Each row comes from the steps of one walk. Every step used is in the known rows, and no mark comes twice. Write the walk behind each row, first mark first.
In the rows, zero is written as 128.
Known rows
kazu/tiluta: [126 122 126 121 154 136 116  79 125 150 124  95 124 128 140 110 116 130]
sato/fumus: [104 153 157 115 134 120 151  88 117 138 134 122 119 115 139 100 121 143]
tiluta/gado/nema/vizafad/fumus/bosoz: [134 150 154  84 149 199 148 158  84 148  76 132 199 133 106 187 102 153]
kazu/tiluta/gado/nema/vizafad/fumus/bosoz: [143 141 139  89 168 219 133 154  79 164  78 112 199 132  97 178  95 147]
bosoz/fumus: [106 166 174 121 135 118 140  89 123 149 133 123 134 135 154 114 115 157]
vizafad/fumus/sato: [113 138 156 128  98 138 129 113 120 127 122 157 139 133 127 124  98 130]
kazu/tiluta/gado/nema/vizafad: [138 122 124  87 181 186 142 137  95 170  79  67 185 147  83 165 113 124]
vizafad/fumus/bosoz/kazu/tiluta: [144 158 142 119 134 154  79  90 121 151 126 156 138  94 169 125 100 156]
nema/vizafad/fumus/bosoz/kazu/tiluta: [147 159 160 111 142 179  79 112 108 152 120 170 163  97 140 157 100 154]
bosoz/kazu/tiluta/gado/nema: [150 138 107  88 166 146 118 111 116 178  88  63 157 122 128 144 118 133]
tiluta/kazu/bosoz/fumus: [101 198 172 147 128 104 121  53 125 168 138 127 127 134 187  98  84 193]
nema/vizafad/fumus/bosoz/kazu: [141 172 177 108 125 158  94 120 112 140 116 189 161 100 150 167 105 160]
sato/fumus/vizafad: [ 89 154 177 102 124 116 150 100 103 134 128 125 140 116 108 119 107 135]
sato/fumus/bosoz/kazu/tiluta/gado: [125 170 145  98 150 150 123  91 111 163 121 120 128  93 158 118  92 167]
sato/fumus/bosoz: [104 161 167 113 119 127 158  88 119 139 139 151 124 116 159 114 115 170]
gado/tiluta/kazu: [147  98 118 137 107 110 112  33 113 164 106  89 120 148 153 125 103 161]
vizafad/fumus: [122 143 147 118 136 138 115 100 114 130 119 134 134 118 144 119 113 131]
gado/tiluta/kazu/bosoz: [136 139 115 152 117 102 114  22 105 168 118  96 126 142 178 120  88 179]
bosoz/kazu/tiluta/gado/nema/vizafad: [153 142 125  80 175 172 116 136 103 178  79  79 182 126  98 174 118 129]

Write each row's walk
[144 146 140  91 136 197 117 162  98 168  78 119 200 129  71 177  93 123] => bosoz/kazu/tiluta/gado/nema/vizafad/fumus/sato
[141 139 128 115 149 123  87  74 133 159 126 110 122 108 154 115 119 134] => bosoz/kazu/tiluta
[ 93 169 193 105 128 112 139 102 110 146 127 124 152 137 123 132 101 146] => bosoz/fumus/vizafad
[122 150 156 118 124 146 119 100 115 129 125 161 137 117 164 133 103 157] => vizafad/fumus/bosoz
[ 82 208 192 122 137 107 143  87  95 152 142 128 159 131 150 124  88 163] => kazu/bosoz/fumus/vizafad
[133 155 150 111 114 108 109  83 139 144 127 151 125 113 187 139 122 169] => fumus/bosoz/kazu
[159 157 152  97 144 189  99 133 105 168  99 152 194 108 115 176 120 155] => gado/nema/vizafad/fumus/bosoz/kazu/tiluta
[149 167 156  79 144 182 124 154  94 158  75 144 198 114 121 194 104 159] => tiluta/gado/nema/vizafad/fumus/bosoz/kazu
[157 150 130  82 175 197 103 148  88 173  77  98 194 111  89 171 106 124] => bosoz/kazu/tiluta/gado/nema/vizafad/fumus
[137 147 165  99 131 183 141 146  99 145  96 155 194 132 109 180 122 156] => gado/nema/vizafad/fumus/bosoz
[137 148 127 102 152 144 102  90 119 159 110 112 132 111 171 138  93 159] => fumus/bosoz/kazu/tiluta/gado
[141 160 134 101 155 166  86 103 107 155 107 130 142  97 165 136  83 154] => vizafad/fumus/bosoz/kazu/tiluta/gado
[145 162 151  98 161 193  87 128  91 156  99 144 168 102 136 165  82 150] => nema/vizafad/fumus/bosoz/kazu/tiluta/gado
[138 168 150  75 160 187 143 138  93 182  92 114 186 110 106 164 108 164] => sato/fumus/bosoz/kazu/tiluta/gado/nema/vizafad
[154 149 134  81 161 182 120 135 107 178  83 107 187 126 120 184 108 157] => fumus/bosoz/kazu/tiluta/gado/nema/vizafad
[121 179 171 111 114 112 132  86 127 147 137 161 126  95 174 122 117 175] => sato/fumus/bosoz/kazu
[123 168 156 114 131 134 115  78 126 161 141 146 125  91 163 110 112 171] => sato/fumus/bosoz/kazu/tiluta
[110 173 157 160  78 107 136  37 106 179 130 124 141 163 163 119  71 198] => gado/tiluta/kazu/bosoz/fumus/sato
